Known rows, with every step that occurs:
faka nebino: [ 18  10  -9  23 -11   5  -3  22  -8  -8  12 -11   4 -12 -11  -6  12   4
  -4  -9  -2   7 -11  -5  24 -11  11]
mipi motu: [ 23  15  -4   5 -23 -12  -2  10  -1  -3   6 -14   5  -7   1   0  13  11
   0  -5  19   2 -31   2  -7 -15  30]
mipi kemod: [ 25   9  -4  -9 -21  -7   8   0   6   6   0   8   0 -12   8 -20  -4 -14
   1   5   4  -5 -11   0  -3 -15  13]
zifab kemod motu mipi porod nebino: [ -3   5 -21 -33   4  15  11   7  11   6  -6   2  11  -7  14  -3  -2   4
 -14  -5  20 -24 -10  17  -4  -3   3]
motu mipi zifab kemod nebino: [ 14  -1  10 -31  -1  13  10 -26  14  -7   1  12  12   1 -13 -22 -10  -9
  -5   0   8   1  -2   6  20   8 -14]
mipi porod nebino: [ 15   5 -10  10 -16  -1   3  17  -2  -1  -7   0   2  -1   1  -1   1   8
  -6  -7   8 -22 -17  -3   9  -8  14]
nebino faka kemod motu: [ -4   4  -7   8  17   2 -10   8 -11   6  -3   5  -9   8  24  -3  -2   8
  16  11 -23   5   8   1 -22  -1 -18]
mipi porod nebino faka kemod motu: [-12   4 -22   5  11  11 -10  26 -15  17 -11   8 -11  12  20   0  -5  17
  17   8 -28 -22   4   2 -22   4 -16]
motu mipi zifab: [ 13 -18  26  -6 -22   8  -1 -15  13 -17   2   1  12  -4 -12   0   8 -18
 -15 -14  11   3   1   6   1 -17  12]
faka kemod porod: [ -3  -8 -13   8  20 -20  -4   6  -5   9  -4  -2   1   8  22   5  -2 -16
  11   4 -12  -1  -8 -12   5  -5  23]
zifab kemod motu: [ 17  22  -8 -11  13  -4  14  -9   6  -1  -5   0  -2  -9  16 -22 -12   7
 -10  13  13  -1 -14  16   8  -1  -4]
fefafad mipi porod nebino faka: [  2   1   6  20  -1  -2  -2  15 -16  23  -5  -1 -12   4   1   9  -5   0
   7 -12  -5  -8  21 -12 -24  -3 -10]
porod nebino faka: [  3   4  12  24  -8   3  -8  13  -8 -16   5  -4   0   0  -8   8  10  14
   6   4   3  10   0 -12  -6   6 -26]
mipi porod nebino faka: [  6   6   2  12 -16   4  -7  18 -11   1  -2  -1  -3   4  -3   3   3  12
   7  -5  -3 -12   0  -7  -6   3 -13]
fefafad kemod: [ 13  13  -4  14   3 -10   2  -3   8 -25  -6   6  -4  -3   6  -9   4   7
 -14  -2   2  18  -7   1   4  -8  11]
faka kemod nebino porod: [ -5  10 -24  -2  28  -1   8   0   7  10  -7  -2  -2  20   2 -16  -1  -1
  27  26 -30  11  -6 -14  18  14   2]
porod nebino mipi motu: [ -1   5  -8   9 -20   4 -13  17  11  -2   6 -21   8  -9 -13  30  29  28
  -3 -20  19  -5 -14   2  -9  -4  11]
porod nebino mipi zifab: [  3 -12  21  16 -16  13  -8  -8  14 -13  -7  -3  -1  -3 -27  13  12  10
 -13 -14   1  -8   9   5  11  -1 -14]
kemod nebino mipi: [  5  -3  -8  -2  -7   3  -7 -14  17   3   4   5  -1   7  -3   7  10  18
   2 -20  -2  -1   3  -8  10   5  -1]
fefafad mipi: [ 18   1   9  21   5 -16   9  -2  -2  11   0  -5  -5  -7   7   2  -3 -11
  -7 -12  10  10   9 -10 -10 -19  15]
kemod nebino faka mipi: [ -5  -1   8   5  -4   9   2 -12 -25  -1  20   7   4   0 -16  -5 -11  12
  12   3  -9  20   9 -12   2  12 -16]
kemod porod: [  4  -5   2   4  -2 -20  -1  -6   1   0   0  -3  -4   8  13   1   0 -11
   0  -2   9   0 -15  -8  11  -5  31]
fefafad kemod nebino: [  9  16 -18   3   8  -4   1  -9   7 -18  -4  23 -11  13   8 -18  -3  20
  -2   1  -5  14 -11  -7  11   7   3]
fefafad porod: [ 16   8  14   8 -13 -17   6  -8   0 -20   9   2  -4   4  -3 -11   3  -3
 -10  12  12  24 -11   2  -6  -4  10]
motu mipi zifab kemod porod nebino: [-11 -15  16 -19   6   4   5 -12  11  -9  -4  -2  12  -1 -12   3  -5 -21
 -10   4  18  -6  -3   6  17   9  -3]
motu mipi zifab kemod porod: [  0 -12  20 -29   4  -4   6 -26  14  -2  -2  -3  10  -1  -6  -7  -7 -32
 -10   1  14   0   1  11  16   0   9]
nebino mipi zifab kemod porod: [  1  -6  19 -15   4  -7   1 -33  18   8  -8  -8  -5   0 -13  -1  -8 -14
  -8  -5  -2  -5  14  13  26   9  -6]
fefafad kemod porod nebino faka: [-25   1   1  16  13  -9 -14   6  -6 -17  -5   8 -16  16   5  10   4  10
   7  10  -7  17   5 -10  -6  18 -12]
mipi zifab kemod: [ 33  13  21  -2  -3  -3  14 -20   5 -11  -6  -1   2 -11 -14 -27 -15 -10
 -13  11   5   2  -6  14  26  -2 -15]
kemod porod nebino faka: [-16  -5  10  17   2  -8 -13   8 -11  -3   2  -1  -7  13   0  13   5   2
  13   6   2   4  -1 -15  -3  14 -10]

Rows:
[  0  -5  22  14  -9   4   6  -6 -24  -9  18 -10  10 -15 -17   4  -4   1
   0   1   0  23  13  -5  -7  -3  -9]
nebino faka mipi
[ 15  13 -12 -20 -15  -1   9  -6   7  12  -5  18 -11  -3  22 -27 -10  -4
   1  10   2 -14 -14  14 -14 -14  15]
mipi kemod motu
[-11  -7  17  24  -5  11   3   9 -27 -13  16  -8  12 -15 -23  14  -1  11
   1   5   4  18  10  -9  -6   5 -21]
porod nebino faka mipi
[ -7  -7   8 -17  -3  14  -2 -22  18 -23 -11  19  -8   7   6 -10   2   0
 -21  -6   0   7   3  24 -13 -12  14]
fefafad kemod motu mipi zifab
[  2  -8 -12 -28 -15   8   2  -1  12   9  -4   6   3   3  21  -1   6  -3
 -12 -19  12 -21  -9  14 -17 -21  36]
kemod motu mipi porod
[  5   0 -10  18 -13  12 -11  15   6   0  14 -18   5 -15 -19  15  24  12
  -8 -27  -7   5   9  -2  22  -8   2]
faka nebino mipi
[-24  -2  12   3  19  -1  10  -2 -27   0  14 -13   9 -12 -17   8 -18  -2
   5  18   6  15  10  -5  10  23 -23]
zifab kemod porod nebino faka mipi
[-11   4   6  22  10  -3  -8  20 -17 -16   9   4  -4  11  -5   8   5   6
  14  25 -16  27   9  -9 -25  15 -36]
fefafad porod nebino faka kemod
[-29 -15  15  16   3   0  -1   3 -29  -2  14  -7   4  -1 -15  18  -6   0
   8   8   2  12   7 -12  -1  12  -4]
kemod porod nebino faka mipi
[-16   3  -8 -20 -15   7   0  -4  16   5   2  19 -17   3   1  -1   4  11
  -6  13   3  -2   5  20 -32   6  -7]
fefafad porod nebino mipi kemod motu
[-16 -13 -32 -16  10  16  -3  26   3  13 -10   7   9   4  23  12   6   2
  -1 -10  -7 -28  -5   4 -20 -14  19]
faka kemod motu mipi porod nebino
[-14   9 -14 -13   4  -9  -6   5  12  12   3 -23   6  -5  -6  25  11  15
   1  -7  22  -9 -13   6   5  13   7]
zifab kemod porod nebino mipi motu
[ 13 -10  -5 -17 -22   2   1   3  11   3   3  -5  15  -5   7   5  11 -13
 -11 -26  13 -13  -6   0  -6 -22  34]
motu mipi porod
[-15 -10 -18  18  23 -13  -7  20  -7   3  -6   1   3   8  15  14   0  -6
  11   9  -9  -7 -11 -16   7   3  12]
faka kemod porod nebino
[ 21   6   1  -1  -6 -14  14  -3   1  27  -1   9  -8 -13  12 -13 -12 -25
   1  -3   4  -2  10  -4 -22 -20  15]
fefafad mipi kemod
[ 21  16  13 -13   4   4  14 -25   6  -5 -13   8 -10  -4   0 -34 -20   1
 -13  16   3  -7  -8  26  15   0 -12]
mipi zifab kemod motu
[  2  -5 -34 -11   5   6  -8   3   8  28  -6   7  -1  13   9   4   1  11
  14 -22 -30 -23   9  -8   7   2   4]
faka kemod nebino mipi porod
[  1 -14  17 -18 -15  14  -1 -19  13 -11  -5   9   0   4   2  -6   3  -8
 -16  -8   9  -6  -3  18 -10 -16  16]
kemod motu mipi zifab
[  9   6  14 -18   4  11   6 -31  21   3 -12   0  -9  -6  -8 -14  -9   7
 -16  -2  -1  -8  11  30  11   3 -21]
nebino mipi zifab kemod motu
[-18 -18 -10 -26 -12  -1  -2   7  11   8   5   8  10  -2  10  11   6 -26
   3  -2  16 -14  -8  -7 -12  -5  25]
motu mipi kemod porod nebino
[-28 -13 -11  -1  17  20 -15  22  -3  -4   3   4   7   4  17  23  15   8
  11   2 -11   2  14  -3 -34   1 -22]
porod nebino faka kemod motu mipi
[-15 -14 -13  -2   2  15 -13  30  -7   6   2  -5  16   1   6  22  13  -4
  13 -13 -14 -10  15 -11 -23  -4 -14]
motu mipi porod nebino faka kemod
[ -5   2  -6   5  11 -21  -2  -9   6 -14  -8   7 -13  11  16  -4  -1  -3
  -7   2   1  13  -9  -2   6   0  27]
fefafad kemod porod
[-15   6   0   4   8  10   3 -14 -21 -14  13  16  -5   4 -12  -9 -12  20
   7   5 -16  32  15  -7  -3  16 -18]
fefafad kemod nebino faka mipi
[-10  -8  -1  10  18 -16 -14   7 -14  10   0  -4  -4  14  18   8  -2 -12
  23   9 -24   6   9 -15  -9   5  -5]
nebino faka kemod porod
[  0   2  35   9   0  19  14 -11 -25 -14   7  -7  11 -20 -42  -9 -22   3
  -5  19  -1  15  18  10  14  16 -48]
porod nebino faka mipi zifab kemod
[-13  -2  -5  -4  17  -7   0  -5  15   4  -2 -14   4  -6  -4  19   4   3
  -5  -5  12  -5   5  -1  19  16  -9]
zifab kemod porod nebino mipi
[-14  -1   1  -5 -10  -7  -9   7  -8  13   2  12 -10   7   6  -2  -5 -11
  21  15  -5  -8   2  -9 -14  12  -9]
mipi kemod porod nebino faka
[ 13  -4  -6  -4 -19  -1  -3  -4  15  13  -4 -11   1  -4  -1  10  11   5
 -10 -30  -1 -19   7   4   4 -13  17]
nebino mipi porod
[  0   2 -14  16   4   5 -10  30 -16  10  -5  -2   1   5   5   7   0   6
  17   0 -24 -13   7 -12 -11   2 -20]
mipi porod nebino faka kemod
[  9  -1  24  -2  21 -21  14 -27  -2  23 -12  -1 -13   2  -3 -15 -28 -32
  -5   6   3   0  14   6  10   1   5]
fefafad mipi zifab kemod porod
[ -1   8  -5   1  18 -14   9   2   2  -3  -3  -5   4  -2   3   0  -7  -4
  -2  14  18  -4 -16  -5  22  13  -1]
zifab kemod porod nebino
[  2  15  -9  14   1   5   6  15   3  -1   6 -25  -1  -3 -22 -12  15  -1
   6  12 -14  19  -8  -4  31   0  14]
faka nebino porod
